Each row comes from the steps of one path. Every step used is in the known rows, and no mark comes twice. Write the path behind each row, first mark first.
Known rows
pesod/suvi/likelur/teni/zife: -2.44 -1.54 -2.62  1.65 -3.33 -1.24  0.56 -1.81  0.03  1.03 -1.06 -0.14  1.10  1.02 -2.81  0.91 -1.50  2.81  1.22 -1.74 -0.97
suvi/likelur/tinafe/pesod:  3.04  0.36 -4.88  0.97 -0.88  1.53  0.47  3.39 -2.05  1.99  2.63 -0.98  2.68 -2.98  2.78 -1.48 -0.68  0.12  0.72  0.61 -1.61
teni/zife/pesod/tinafe/likelur:  1.79  1.86 -3.99 -1.60 -1.61  1.71 -0.69  4.21 -2.40  6.38  3.19 -2.72  3.45 -0.83  0.79  0.46  0.97  5.28  2.93  1.12 -0.78
teni/pesod/suvi: -2.78 -0.31 -4.62  3.26 -3.81  3.20  0.30  0.08  3.12  0.76 -1.83 -2.20  2.53  3.43  3.79 -1.66  1.82 -1.08  2.62 -0.89  0.86
zife/teni:  0.13 -1.26  2.37 -1.05 -0.36 -1.63 -0.65 -1.46 -1.34 -0.33  0.52 -1.91  2.40 -2.72  0.05  1.10  1.00  0.10 -3.92  4.02 -0.15
teni/pesod: -0.34 -1.85 -4.67 -1.14  1.01 -0.20 -0.10  0.09  0.65 -1.39 -1.35  1.30  0.86  4.07  2.84 -3.17  0.27  0.27  5.00  0.23  1.26
pesod/teni:  5.16  0.73 -0.53 -1.01 -0.72  0.51  1.28 -1.04  0.96  0.96  0.52  1.16  3.66 -0.43 -0.88  0.26  0.85 -0.97  1.83 -4.42  1.20
zife/pesod:  2.47  2.51 -3.11 -3.08  0.94 -3.67 -0.68 -0.34 -0.54  1.57  2.45 -2.36  1.19 -4.16 -0.22  2.66  0.78  0.74 -1.39  0.75 -1.09
teni/zife: -2.61 -1.08  0.49 -0.91 -0.14 -1.06 -0.98 -0.01  0.17  2.16 -1.70  1.67 -1.58  0.24 -0.86  3.12 -0.41  4.06  2.22 -0.35 -0.31
teni/zife/pesod/tinafe:  0.04  1.85 -0.38 -3.43 -3.29 -2.56 -1.41  7.19  1.95  4.69  2.29 -3.83  3.23 -1.57  0.52  3.54  1.00  2.74  0.26  1.06 -1.23
likelur/pesod/teni:  5.91 -0.86 -1.45  3.79 -0.70 -0.34  2.38  0.75  0.79  0.64  0.62  0.48  5.28  0.40  0.42 -3.26  0.96 -1.83  2.31 -5.16  0.94
tinafe/likelur/teni/zife/pesod:  1.80  2.06 -3.85 -2.91  0.77 -2.87 -0.26 -1.49 -2.10  3.26  2.16 -1.48  2.13 -3.74 -3.13  3.21 -0.48  5.14  1.37 -0.28 -1.13
suvi/pesod/teni/zife:  1.16 -1.60 -0.42 -2.62 -1.42 -2.19 -0.36  0.28  0.65  3.11 -0.83  2.56  1.57  1.17 -0.83  3.06  0.09  3.12  2.97 -3.15 -0.66
likelur/zife: -0.02  0.22  0.10  1.52 -1.22 -0.96  0.97 -4.57  1.91 -1.61 -3.76 -1.38  1.82  2.39  4.41 -1.10 -1.33  2.02  1.13 -0.80  0.13
teni/zife/pesod/suvi: -2.05  2.16 -3.32  1.48 -4.08  0.27 -0.44 -0.21  2.43  3.94 -0.03 -3.78  1.99 -2.14  1.25  3.95  1.99  1.28 -0.54 -0.83 -0.89
suvi/likelur/pesod/tinafe:  0.27 -1.94 -2.39  4.32 -5.19 -2.01  0.33  8.84  1.60  1.85  2.10 -4.12  4.48  2.48  3.38 -4.33  0.71 -1.99 -0.38  0.40 -1.02
teni/pesod/suvi/likelur: -1.50 -2.45 -8.96  3.04 -5.21 -1.37 -0.06 -0.74  1.08 -0.12 -0.25 -2.51  1.31  3.27  4.57 -3.18  1.31 -3.65 -0.13  0.09 -0.46
suvi/pesod/tinafe: -0.44 -0.72  0.71 -2.24 -4.93 -1.50 -1.07  8.75  1.94  2.84  2.32 -3.11  4.04  2.90  2.05 -0.18  0.51 -0.27 -0.94  1.22 -2.11
tinafe/pesod/teni/zife:  2.41 -0.12 -0.82 -1.91 -0.29  0.73 -0.02 -0.58  1.25  4.27 -0.58  3.81  1.10 -2.37 -1.61  3.85  0.14  4.32  4.76 -3.22 -0.06
pesod/zife:  2.13  0.35  0.82 -0.99 -3.04  1.36  0.26 -4.58  1.48  2.01 -2.01  0.67  2.09  1.59  2.13  0.51  0.01 -2.32  1.13 -0.83 -0.12
tinafe/likelur/pesod:  2.08 -1.85 -3.95  7.46  0.51  1.33  1.73  1.86 -2.91  1.80  1.22 -1.16  3.15  1.25  2.19 -6.24  0.18  1.27  2.64 -0.77 -0.07

Which path is each row?
-0.73 -1.31 -0.77 -2.12 -3.29 -0.39 -1.01  6.68  2.03  1.30  0.75 -3.07  4.99  2.82  3.10 -1.52  1.43  0.54  1.64  2.98  0.41 -> zife/teni/pesod/tinafe
 1.28 -3.70 -5.30  7.37 -1.78 -3.46  1.36  1.93 -1.02 -0.79  0.83 -1.79  2.01  1.83  3.13 -6.24  0.00 -3.16 -0.63 -0.63 -1.12 -> suvi/likelur/pesod
 1.71 -1.05  2.96 -1.70 -2.67 -0.67 -0.34 -4.64 -0.21  1.02 -1.02 -1.58  3.93 -1.59  1.54  1.46  1.09 -1.48 -3.13  3.57 -0.28 -> pesod/zife/teni
 2.59  2.25 -4.22 -1.22 -1.62  2.06 -0.33  4.12 -2.49  5.55  3.81 -3.23  4.11 -0.91  1.12 -0.54  1.17  3.87  2.10  1.32 -0.57 -> zife/pesod/tinafe/likelur
 0.15 -1.08  2.46  0.10 -1.27 -2.30  0.08 -4.76 -0.02 -1.55 -2.01 -3.01  3.66 -0.92  3.19  0.19  0.17  1.59 -3.11  3.55 -0.13 -> likelur/zife/teni
 1.63 -1.76 -0.67  1.74 -0.59 -1.20  0.68  0.65  0.80  2.60 -1.48  1.94  1.95  0.48 -0.42  0.95  0.26  2.88  3.91 -4.11  0.48 -> likelur/pesod/teni/zife
-1.94 -0.72 -4.69  3.55 -4.29  3.18  0.59 -2.57  1.90  1.27 -2.45 -3.75  4.86  3.02  5.57 -2.17  2.07  0.86  2.14  0.93  0.89 -> tinafe/likelur/zife/teni/pesod/suvi
 0.53 -2.46 -4.13 -0.87  0.31 -0.60  0.02 -3.44 -0.78 -1.22 -2.34 -0.89  3.88  3.39  5.14 -3.63  0.49  2.47  3.63  2.81  1.34 -> tinafe/likelur/zife/teni/pesod
 7.04  1.79 -4.52 -2.14 -1.51 -3.74  1.14 -3.77  1.13  1.14  0.78 -1.48  5.24 -1.73  1.84  0.79  0.87 -0.49  0.89 -4.10  0.20 -> suvi/likelur/zife/pesod/teni
 1.48  0.11 -3.21 -0.77 -2.81  2.54 -0.46  5.32 -2.41  5.12  3.03 -2.25  4.20  2.23  1.80 -2.02  0.68  3.20  2.04  1.21 -1.20 -> suvi/pesod/tinafe/likelur
 0.32 -1.31 -3.91  1.95 -3.08 -3.35  0.65 -4.98  1.03 -2.09 -2.94 -2.09  1.48  2.94  5.84 -2.43 -1.34  0.06 -0.26 -0.27 -0.64 -> suvi/likelur/zife
 0.88  0.37 -3.34  1.33 -2.31  1.80  0.81 -1.46  0.52  1.24 -2.45 -2.50  4.40  4.50  6.27 -3.54 -0.66  4.62  4.73 -0.15  0.65 -> teni/pesod/tinafe/likelur/zife
-0.77 -0.64 -1.92 -1.63 -3.20  0.35 -0.62  7.46  2.62  1.47  0.50 -2.05  3.75  4.11  3.21 -2.05  0.92  0.41  3.50  0.96  0.49 -> teni/pesod/tinafe
 3.97  1.20 -0.53 -1.41 -2.56  3.62  0.34 -4.42  2.03  3.98 -0.92  2.46  2.48 -1.85  1.77  1.25 -0.04 -1.01  2.77 -0.40 -1.02 -> tinafe/pesod/zife
 2.73  1.56 -5.75 -1.59 -1.15 -6.00 -0.23 -3.91  0.34  0.15  0.35 -3.84  2.27 -2.01  3.74  0.98 -0.09  0.64 -1.53  0.50 -1.41 -> suvi/likelur/zife/pesod
 1.02 -0.69  0.15 -1.51 -0.62 -0.71 -0.01 -0.61  0.87  2.92 -1.39  2.57  0.82 -0.06 -1.33  3.35  0.19  3.53  3.62 -3.54  0.50 -> pesod/teni/zife
 1.92 -1.01 -2.48 -1.72 -2.43  1.26  0.26 -4.49  1.85  1.03 -2.91  1.40  2.82  4.42  4.00 -1.75  0.16 -2.12  4.68 -0.56  0.71 -> teni/pesod/zife
-0.06 -3.49 -4.97 -0.86 -0.90 -3.06 -0.27 -3.43  0.28 -2.66 -2.41 -1.21  3.33  3.67  5.83 -3.59  0.35  0.38  1.94  2.88  0.91 -> suvi/likelur/zife/teni/pesod
 5.99 -1.91 -4.22  4.07 -1.89 -2.00  2.20  0.36  0.16  0.46  1.12 -0.10  4.97  0.90  1.54 -4.20  0.91 -3.21  1.46 -4.81  0.50 -> suvi/likelur/pesod/teni
 0.79  1.69 -2.83 -3.57  0.87 -4.42 -1.31 -0.32 -0.30  3.13  1.24 -1.21  0.12 -3.96 -0.76  4.94  0.46  3.67  0.14  0.45 -1.25 -> teni/zife/pesod
-2.57 -0.98 -3.43  2.67 -4.12  2.34  0.11 -0.75  2.55  0.58 -1.58 -3.28  3.69  2.15  3.88 -1.21  2.47 -0.98  0.80  1.12  0.82 -> zife/teni/pesod/suvi
-0.30 -0.44 -1.85 -1.02 -3.44  0.58  0.41  6.43  2.23  0.51  0.81 -2.23  5.29  4.15  0.59 -3.05 -0.32  0.87  3.72  0.04  0.55 -> likelur/teni/pesod/tinafe
 4.18  1.28 -0.61 -0.51 -2.88  3.74  0.77 -1.88  0.51  3.63 -0.54  0.16  4.17 -0.87  3.36  0.02 -0.41 -1.25  2.41 -0.59 -0.91 -> likelur/tinafe/pesod/zife
 1.84 -1.97  2.32 -2.66 -3.40 -2.04 -0.77 -3.75 -0.57  1.26 -0.36 -1.71  4.77 -0.35  2.15  1.26  0.97 -1.87 -3.70  3.80 -1.34 -> suvi/pesod/zife/teni
 1.22  2.42 -0.84 -2.90 -3.17 -2.11 -1.01  7.19  1.74  3.59  3.24 -4.65  4.00 -1.53  0.98  2.11  1.22  0.56 -0.82  1.27 -1.17 -> zife/pesod/tinafe
 6.60 -0.50 -3.23  4.16 -0.33  1.47  2.57  0.32 -1.01  2.29  1.26  0.33  5.83  0.53  0.76 -4.24  1.15 -0.04  3.66 -4.93  1.21 -> tinafe/likelur/pesod/teni
 3.15 -0.35  1.88 -1.35 -2.39  0.90 -0.20 -2.86 -0.96  2.13  0.05 -1.88  5.37 -3.37  2.39  1.17  0.71 -0.72 -2.28  3.66 -0.90 -> likelur/tinafe/pesod/zife/teni
-1.59 -1.12 -3.40  1.36 -3.11 -0.13  0.55 -1.78  0.36  1.99 -0.57  0.80  1.21 -0.74 -2.96  1.44 -1.45  3.53  2.16 -1.62 -1.29 -> tinafe/pesod/suvi/likelur/teni/zife
